Each row was made from one walk, in order. Every step used is in the known rows, and no mark comes twice. Write each row's walk.
Known rows
R/F/Z/L/H: [ 54.1  31.4 -17.0 -18.2  21.4  20.5  16.6  14.1  -4.6   9.5  27.7  48.2
 -13.2   4.4 -12.3  12.0 -12.1   4.4   7.8  14.8 -23.3   6.4  -7.9  39.0
 -21.6  19.3]
Z/F: [ 39.4  11.9 -29.3  -1.8   7.6   2.1   6.5  15.4  -4.4  12.1 -23.5   6.4
   9.0  15.3  -6.2  19.0  -5.3 -12.0   5.9   5.3  -8.2  12.7 -10.6  44.5
  -7.1  22.6]
R/L/C: [ 26.4 -10.3 -18.7 -11.1  13.9   3.4 -21.2   1.6  -2.0   5.2 -17.6  36.2
   8.9  19.1  15.7   8.0  -7.3   4.4   6.9   0.7   6.7  20.1 -11.5  34.2
 -25.2  -4.3]
G/R/L: [ 42.5   0.3  -7.0 -14.3  19.5   7.8 -15.2  -0.6  -7.4  18.9  -0.6  37.8
   4.2  18.4  -3.0 -10.8 -10.4   2.8  14.6   5.1 -24.2  20.0  -8.7  29.6
  -5.2 -11.9]
R/L/C/G: [ 15.1  -0.6 -19.6 -12.2  31.1  16.4 -13.1  -3.7   0.3 -10.9 -23.6  26.3
   6.6  12.5  21.5  -0.7  -3.2   4.8   7.8 -12.3  -8.9  13.2 -15.6  34.1
 -35.0  -8.1]
Z/L: [ 45.2  -5.2 -15.4  -7.4   6.2  25.3   8.3  -1.4  11.7   8.9  14.9  22.7
 -12.3   9.4  -4.7  10.4  -3.5  -3.5   9.0  16.1 -13.2  27.3  -2.0  37.0
  -2.8   4.2]
C/Y: [ 39.0 -10.8 -23.7  29.0  29.1   9.0   3.7 -12.8   3.3  13.2   0.3  -4.5
  17.0   3.1   6.2  -5.2   8.8 -12.1  16.6 -11.9 -16.3  11.5 -11.7  18.2
 -14.4   7.3]
G/Z/F/R/L/H/Y: [ 68.0  37.0 -15.3 -17.0  18.2  -6.9 -10.6   8.1 -19.9  18.3  -4.0  42.4
   3.9  16.2  -2.7 -10.9 -19.9   1.0  15.5   3.5 -45.8  -2.8 -10.1  48.9
 -18.1  37.3]
Z/L/C: [ 29.2  -2.5 -17.6  -8.4  12.2  23.7   2.0  -2.2   2.9  -1.6  -7.1  25.1
 -11.4  13.9  15.0   9.9  -0.5   1.2   3.6  14.1  11.6  33.7  -2.9  42.0
 -17.6   6.1]
C/G/Z/F: [ 31.2  32.9 -36.6 -19.4  17.5  12.5  16.5  12.3  -8.2   9.9 -12.6  13.8
  -8.9  15.5   3.7  17.8  -1.4 -11.8  16.7   2.0 -31.3  -1.9 -14.8  57.5
 -16.6   3.6]
R/F/Z/L/C: [ 28.0   7.0 -24.7 -15.0  15.8  21.0  10.0   9.2  -2.4   0.2   4.6  36.3
 -27.4   9.1   9.9  21.7 -10.3   2.3   6.4  23.0   7.6  20.8 -10.0  48.6
 -17.1  11.7]
F/R/L: [ 40.0 -10.1 -15.9 -12.5  10.2   1.5 -22.9  10.0  -4.2   6.0   2.3  26.4
 -11.1  24.6  -7.1  -5.8 -19.2   4.1   6.5  12.9 -28.2   4.8 -13.5  28.0
  -7.4  -6.0]
G/H/Y: [ 64.0   9.3  -7.8  13.1   7.6  -8.1 -27.6 -18.2   0.7  16.7  -2.2  16.6
  13.3  -7.3  -6.9   1.0   2.4 -10.2  12.5  -9.1 -18.8  22.1 -17.3  45.8
 -11.1  35.5]
F/Z/L: [ 41.4   6.7 -28.8 -14.9   7.7  25.1   7.4   1.5   8.7  10.6  36.7  26.0
 -36.6  12.3  -2.9  23.1 -13.8  -2.2  11.1  28.3 -19.0  13.3  -5.3  38.4
  -3.8   5.4]
H/F/Z/L/C/Y: [ 34.4   4.1 -29.1  17.6  30.5  20.9   0.6 -17.3  -6.6   7.3   8.2  19.0
 -19.7   5.1  19.7  11.2  -5.7  -2.8  19.8  10.9 -16.5  10.4  -1.6  33.2
 -13.4  19.1]
L/C/G/Z/F: [ 23.8  33.2 -37.9 -20.8  21.3  13.7  14.3  12.1 -12.2   5.0 -23.3  17.1
 -11.4  17.8  11.9  16.9  -0.1  -9.8  15.1   2.8 -19.6   0.4 -14.2  60.6
 -22.2   5.0]
L/Z/F/R: [ 31.0  12.3 -21.7 -18.8  18.6   4.1  -2.9  22.9 -19.1  -2.8   4.6  -2.8
 -23.1  24.0  -3.1  -3.6 -16.6  -1.0  -4.5  20.1 -21.7  11.4 -14.1  40.9
  -0.9  23.5]
F/R: [ 30.3  -4.6 -15.5  -2.2  10.9  13.1  -4.2   9.2  -5.1  -1.9  -2.6 -10.2
 -14.6  13.8   1.1  -7.9  -9.6  -5.1   0.4  15.6 -12.0  17.4 -17.3  34.5
  -3.8  16.4]
L/Z/F: [ 36.4  13.6 -27.2 -19.7  18.6  -3.3  -2.6  15.9  -9.5   9.8   4.5  12.6
   3.4  20.8   1.2  14.3  -9.5  -3.1   1.6   5.7 -11.5  16.4 -10.1  40.5
  -6.0  21.2]
H/F/Z: [ 34.2  13.5 -31.1  -6.0   7.3   9.7 -16.3  -4.6  -3.6  16.2  12.6  17.2
 -19.4   2.2  10.8  36.3 -28.2  -5.5  16.8  20.2 -17.4   5.8 -11.7  46.7
   0.1  33.1]
L/Z: [ 31.7  -6.4 -14.7 -20.1  20.4   0.9 -14.9  -0.3   0.1   8.3  31.6  12.0
   6.5  12.6  14.0   2.4  -8.6   3.1   4.0   0.3  -5.9  28.8 -13.7  27.3
  -9.8   6.4]
L/C/Y: [ 27.4  -8.4 -25.1  25.2  34.3  10.9   1.4 -12.8  -2.4   4.1 -12.2   0.0
  14.1   6.0  20.1  -6.4  11.7  -8.4  12.9  -9.4   1.8  18.1 -10.5  21.5
 -24.5   8.7]

Which walk is each row?
[ 15.9  14.9 -22.4 -15.3  31.7  30.0  13.8   3.6  -2.3 -15.3  -5.6  27.5
 -22.9   3.1  16.1  11.7  -5.8   4.4   6.9   4.9  -7.0  12.1 -16.4  46.6
 -29.1   6.0] : R/F/Z/L/C/G
[ 27.0  25.3 -20.9 -15.1  32.6  16.5  16.9  10.7 -12.2   5.5   8.1  20.8
 -21.0  -1.4   0.5   8.6 -15.6  -2.2  12.2  11.2 -17.6   6.1 -24.4  47.2
 -10.8  11.6] : C/G/R/F/Z
[ 58.1  34.3 -10.9 -14.9   8.6  23.3  -1.5  -5.4  -9.5  20.2   8.4  47.7
 -11.5  -1.3   5.3  20.3 -15.9   2.4  22.8  13.0 -34.7  12.9   3.0  54.6
  -4.6  28.6] : G/Z/L/H/F
[ 63.5  44.9  -3.7 -12.6  36.1  17.0  16.2  -0.9 -14.1   6.5   7.8  40.9
  -4.5  -5.6   0.7 -14.3 -15.2   4.0  14.0   0.4 -37.5  12.9  -9.9  49.2
 -16.4  45.4] : C/G/R/F/Z/L/H/Y
[ 52.0  28.8 -20.3 -19.3  20.6  23.1   9.4   7.0  -1.1   9.5  34.0  38.4
 -16.7  10.1  -7.6  10.2 -10.0   2.6   6.8  16.0 -25.1   9.8  -4.5  32.2
 -22.8  15.7] : F/Z/L/H
[ 42.2  11.4 -26.9 -23.9   8.0  -0.1 -13.4  19.5 -14.9  12.2  -1.9  34.8
 -24.6  31.6 -10.0   3.4 -19.2   1.0  13.1  20.4 -41.7  -8.0 -12.7  44.5
  -5.5  -8.0] : G/Z/F/R/L
[ 43.2  29.7 -27.6 -10.7  15.4  10.9 -12.7  -1.4  -9.5  16.2  18.1  28.9
 -11.6   1.4   8.5  30.7 -28.1  -1.1  15.3  15.8 -23.7   1.7 -10.4  43.5
 -11.9  39.7] : L/H/F/Z
[ 21.6  32.8 -10.0 -19.2  39.3  39.6   6.8 -10.1 -20.4  -4.9  -8.7  21.7
 -31.4   3.9  20.0  -5.4 -11.1   4.0  12.9  13.2 -20.6  24.7  -6.0  50.4
 -10.4  16.1] : H/F/Z/L/C/G/R
[ 35.0  -9.1 -13.5 -31.0  22.1  -4.6 -30.9   8.0 -11.0   4.6  37.4  31.3
 -13.2  26.7   4.3  -8.4 -21.7  12.4   2.6  10.0 -27.4  13.6 -14.3  23.8
  -7.8  -5.6] : F/R/L/Z
[ 35.8  27.3 -27.2  -3.9  16.1  12.4 -26.4 -14.6  -6.2   8.0  16.7  23.2
 -29.5  -4.4   0.7  34.4 -18.4  -4.5  16.4  10.4 -32.4  -2.0 -17.2  49.3
 -11.6  23.2] : C/G/H/F/Z
[ 37.5  15.0 -22.7 -23.0  14.1  35.0  17.6  -3.7   7.5   6.4  23.0  30.3
 -31.7   8.8   4.5   9.8  -0.1  -2.5  20.7  12.7 -34.5  12.9  -5.8  49.2
 -12.0 -16.5] : C/G/Z/L
[ 54.0  24.5  -4.5 -19.2  30.3   9.6  -7.8   5.9 -14.8  16.4   2.8  49.5
  15.8  15.2  -6.4 -17.0  -6.8   6.8   9.5  -4.0 -29.6  13.5  -6.6  25.9
 -24.0   1.0] : G/R/L/H
[ 33.6  11.0 -23.7  -5.4  10.6   8.5   3.5  21.9 -13.6  -1.1 -17.8  -8.3
 -18.2  21.1  -8.5   0.6 -13.1  -7.4  -2.0  19.9 -18.1   7.1 -14.4  43.8
  -1.1  26.0] : Z/F/R
[ 28.7  17.3 -17.2 -19.0  23.2  25.5  13.7   7.8 -12.4   1.8   2.7  35.5
 -32.9   8.5   9.1   9.2  -8.1   4.3   7.4  24.4   4.3  26.7  -8.8  51.5
 -12.8   8.4] : G/R/F/Z/L/C
[ 42.9  20.1  -7.2  -3.7  13.2  13.7 -12.2   6.4 -19.6   1.7 -10.9  11.3
 -12.3   5.2   4.2  -2.1 -22.3   2.0   4.8  14.5 -27.7  12.6  -8.5  43.2
  -2.5  42.3] : L/H/F/R
[ 27.6  -1.9 -15.5 -10.6  12.1   6.3 -30.2   2.8 -15.6  -0.7 -22.2  33.8
 -11.2  18.4  17.6   4.5 -20.5   7.4   6.3  13.3  -7.7  15.7  -9.2  42.6
 -13.5  12.4] : H/F/R/L/C
[ 44.6  12.3 -24.6 -11.5   4.3  26.1  -1.0  -5.5   3.2  13.1  27.6  33.1
 -38.5   5.2   0.3  33.7 -24.2  -0.9  16.6  32.6 -26.3  13.2  -0.7  47.0
   4.6  23.4] : H/F/Z/L
[ 61.0  40.5 -15.9 -19.1  26.9  -1.2  -6.2   6.8 -19.3   9.7  -8.9  39.9
   3.5  14.8   1.4 -15.3 -19.0   2.4  16.0  -4.3 -53.6  -7.6 -11.9  48.6
 -23.4  33.5] : C/G/Z/F/R/L/H/Y
[ 44.3   9.5 -22.6 -14.1   8.7  20.6  17.0  10.6   4.9  10.8  29.7  37.7
 -34.3   3.9 -11.7  26.5 -15.6  -0.2  11.6  26.6 -16.4  10.5 -10.4  45.0
  -2.9   8.5] : R/F/Z/L
[ 52.2  26.0 -16.0 -18.5  20.9   1.5  -9.7  21.7 -18.3   6.1  -3.2  41.1
   1.6  23.7 -14.2  -7.8 -15.8   6.1   1.8   6.1 -35.8  -3.8  -9.2  31.7
 -24.0  12.9] : Z/F/R/L/H
[ 47.5  21.1  -6.0  -6.8  11.8  22.1  -6.4   6.1 -17.7   0.5  -0.7  20.4
 -25.9   5.9  -2.1  -1.7 -23.6   4.6   5.3  23.5 -33.3  13.5  -3.1  44.2
   1.1  39.3] : Z/L/H/F/R
[ 33.6  -5.5 -19.9  19.6  31.1   5.9 -18.2 -11.3 -14.6   4.3 -14.9  19.8
  -3.8  11.9  18.5  -7.1  -8.9   1.4  16.6   1.3 -21.8   4.9  -6.6  26.0
 -15.9  12.7] : H/F/R/L/C/Y
[ 37.8   8.6  -7.8 -28.4  27.3  -2.1 -46.3  -4.0 -18.8  -1.2  32.9  40.1
 -26.2  14.1  -0.1  -3.7 -22.5  15.1   7.1   3.7 -45.9   6.4 -14.3  34.6
 -10.7   0.9] : C/G/H/F/R/L/Z
[ 41.9   2.1 -21.7 -15.1   7.9  -2.5 -16.4  20.1 -12.9   6.3 -10.4  27.0
 -14.5  30.0 -13.5   1.5 -20.7   0.7   5.2  17.1 -32.9  -1.9 -12.0  36.4
  -4.8   3.1] : Z/F/R/L
[ 35.4  19.8  -6.4  -2.3  15.9  23.4 -23.0  -7.0 -18.6 -11.9  -9.6  18.0
 -44.9   1.3  -1.0   3.1 -12.8   3.4   4.6  18.2 -30.3  14.1 -10.2  53.5
  -6.0  26.1] : Z/L/C/G/H/F/R
[ 51.2  38.5 -11.4 -17.1  17.7  27.8   1.7  -8.4 -11.0  11.4   4.5  46.5
 -11.7  -3.3   9.7  16.4 -15.3   4.0  22.5   6.5 -42.5   9.5   1.3  53.5
 -12.3  27.8] : C/G/Z/L/H/F
[ 36.9  13.6 -13.5   5.2  21.1  11.3 -21.1 -13.8   2.5  -1.4  -0.2  13.6
  -4.7  -5.1 -13.4   4.8  15.3  -7.5   6.9 -15.0 -24.3  11.4 -22.4  37.5
 -26.6  -3.5] : C/G/H
[ 53.0  27.1 -11.5   0.9  23.7   4.8 -11.5 -12.5  -6.3   0.2   1.5  36.8
 -19.7 -10.2  -2.5   5.9  -4.3  -0.9  12.9  -2.7 -24.8  11.0 -19.1  57.8
 -22.7  33.8] : R/F/Z/L/C/G/H/Y
